Every row comes from one small tree of marks. The marks that hang from a mark follow it in brackets, in the order of their numbers. Every link used is in the known rows. Which tree was each row made from?
(in the rows, 128 means zero)
Known rows:
j446[j142[j76] j954[j45]]: [130  68 151 152 169  65 138 149 106  70  94 143 186 130  76 173 141 103
 158  75 161  69 177]
j446[j954]: [124 115 154 133 149  96 133 144 117 107 127 138 136 100 135 136 133 116
 150 114 128 116 135]
j45[j954[j446[j142[j76 j813]]]]: [137  78 147 147 172  68 120 152 130  86 163 117 129 134 103 177  97 126
 160 166 147 104 137]
j954[j446]: [135 103 125 140 117 132 119 111 134 143 184 135 119 128 158 119 115 120
 131 136 122 109 103]
j813[j142 j249]: [159 129 105 130 109 120 157 160 119 118 119 120 184 127 153 134 140 142
 111 104 123 123 145]
j813[j142 j249[j547]]: [163 119 101 150 113 121 163 173 122 130 103 141 190 120 145 132 151 138
 102 130 137 134 152]
j142[j76 j446[j954[j45]] j813[j249]]: [153  76 161 232 189  58 127 132 133  82 135 127 181 119  28 205 129 112
 105 126 157 101 166]
j142[j76 j446 j813]: [120 108 145 204 172  68 114  99 136  97 139  97 134 134  42 188 119 124
 124 146 150  92 142]
j76[j142[j446 j813]]: [115 139 130 160 138 105  91  73 157 102 131 117 127 101  95 165 120 166
 152 105 123 102 115]
j954[j45 j446[j142[j76 j813[j249]]]]: [165  56 137 169 135  94 120 126 135 104 160 142 182 145  76 165 114 109
 105 110 152  94 151]
j45[j954[j446[j142[j76 j813[j249]]]]]: [152  71 146 165 170  69 125 174 133  76 159 118 147 144 101 180  94 123
 141 172 155 110 142]
j954[j45 j446[j142[j76 j813]]]: [150  65 138 153 136  93 116 105 134 113 163 141 164 135  81 160 115 110
 123 104 143  88 145]
j547[j249]: [127 134 135 125 156 154 126 125 132 127 137 126 155 110 157 105 133 137
  96 159 121 174 137]
j446[j142[j813] j954]: [122  94 173 130 147  48 111 145 122  63  99 123 150 120  80 152 114 124
 144 104 151 103 165]
j801[j813[j142[j76] j249[j547]]]: [150  91 101 182 158 111 213 167  92  95  90 117 156 119 125 154 149 107
  88 112 133  98 138]
j954[j45 j446[j142[j813]]]: [155  70 138 131 118 111 108  97 142 133 161 154 149 133  95 140 114 127
 119  99 128 111 145]
j954[j45]: [149 115 123 121 130 146 133 112 132 152 127 162 147 119 110 135 143 129
 116  98 118 141 146]
j954[j45 j446]: [156  90 121 134 119 150 125  96 138 167 183 166 138 117 139 127 129 120
 120 107 112 121 123]
j446[j142[j76 j813[j249]] j954[j45]]: [153  63 171 174 172  42 133 169 118  46  97 135 206 126  41 188 126 102
 121  93 170  92 186]
j142[j446]: [124 110 118 170 141 134 116  91 137 145 126 130 114 151 102 141 130 148
 136 125 131 112 136]

Which tree is each row?
[161 103  92 183 121 125 151 145 129 143 101 142 179 138 124 142 153 151
 108 126 140 121 160] -> j813[j142[j446] j249[j547]]
[138  83 170 125 148  63 115 131 124  82  98 148 166 113  66 159 125 125
 137  79 143 112 180] -> j446[j142[j813] j954[j45]]
[135  75 175 180 168  26 129 181 113  28  97 108 191 135  56 183 115 101
 130 117 177  82 171] -> j446[j142[j76 j813[j249]] j954]
[138 144 137 151 130 104 106 128 152  78 129 116 159  95 110 159 117 147
 124 115 130 124 116] -> j76[j142[j813[j249]]]
[157  90 111 192 155  89 163 145 111 104 120 128 206 123 107 180 155 132
 132  85 138  79 166] -> j813[j142[j76 j446[j954[j45]]] j249]
[154  95  94 210 145 101 163 156 119 118 102 127 199 139 105 168 157 132
 115 133 157  92 159] -> j813[j142[j76 j446] j249[j547]]
[126  81 138 204 186  88 135 108 119 111 129 137 156 125  72 186 148 112
 153 102 145  73 154] -> j142[j76 j446[j954[j45]]]
[126 108  96 146 145 130 186  93  99 131 106 110  99 123 138 137 142 143
 123  75  96  90 129] -> j801[j813[j142[j446]]]
[153  67 120 131 115 132 117 102 135 143 155 162 151 146 120 130 123 127
 131  91 130  99 142] -> j954[j45 j446[j142]]
[138  82 133 130 154 100 121 150 130 110 156 134 119 144 135 153 103 137
 164 157 137 114 134] -> j45[j954[j446[j142]]]
[144  71 141 177 133  76 117 143 132  80 162 109 163 155  95 157 100 108
 117 141 162  81 132] -> j954[j446[j142[j76 j813[j249]]]]
[120  97 151 151 149  56 118 140 123  59 102  97 161 150  55 170 111 115
 133 123 169  86 158] -> j446[j142[j76 j813]]
[123 112 104 140 155 109 203 124  87 101 108  96 123 111 137 149 143 115
 124  83 109  78 123] -> j801[j813[j142[j76]]]
[147  63 139 187 136  76 119 151 134  87 150 122 168 149  90 155 107 104
 111 156 170  89 138] -> j954[j446[j142[j76 j813[j249[j547]]]]]
[156 115  96 165 117 126 146 133 126 132 118 122 172 145 132 145 140 158
 117 102 124 109 150] -> j813[j142[j446] j249]
[130  88 162 204 190  54 121 100 130  95 139 125 153 105  35 201 132 115
 133 114 145  92 158] -> j142[j76 j446[j954[j45]] j813]
[148 101 104 167 155 111 209 158  90  86 105 100 149 124 131 155 139 111
  96  93 121  87 132] -> j801[j813[j142[j76] j249]]
[125 124 144 162 154  92  96  75 152 101 131 139 141  79  89 174 130 160
 159  80 117 100 129] -> j76[j142[j446[j954[j45]] j813]]
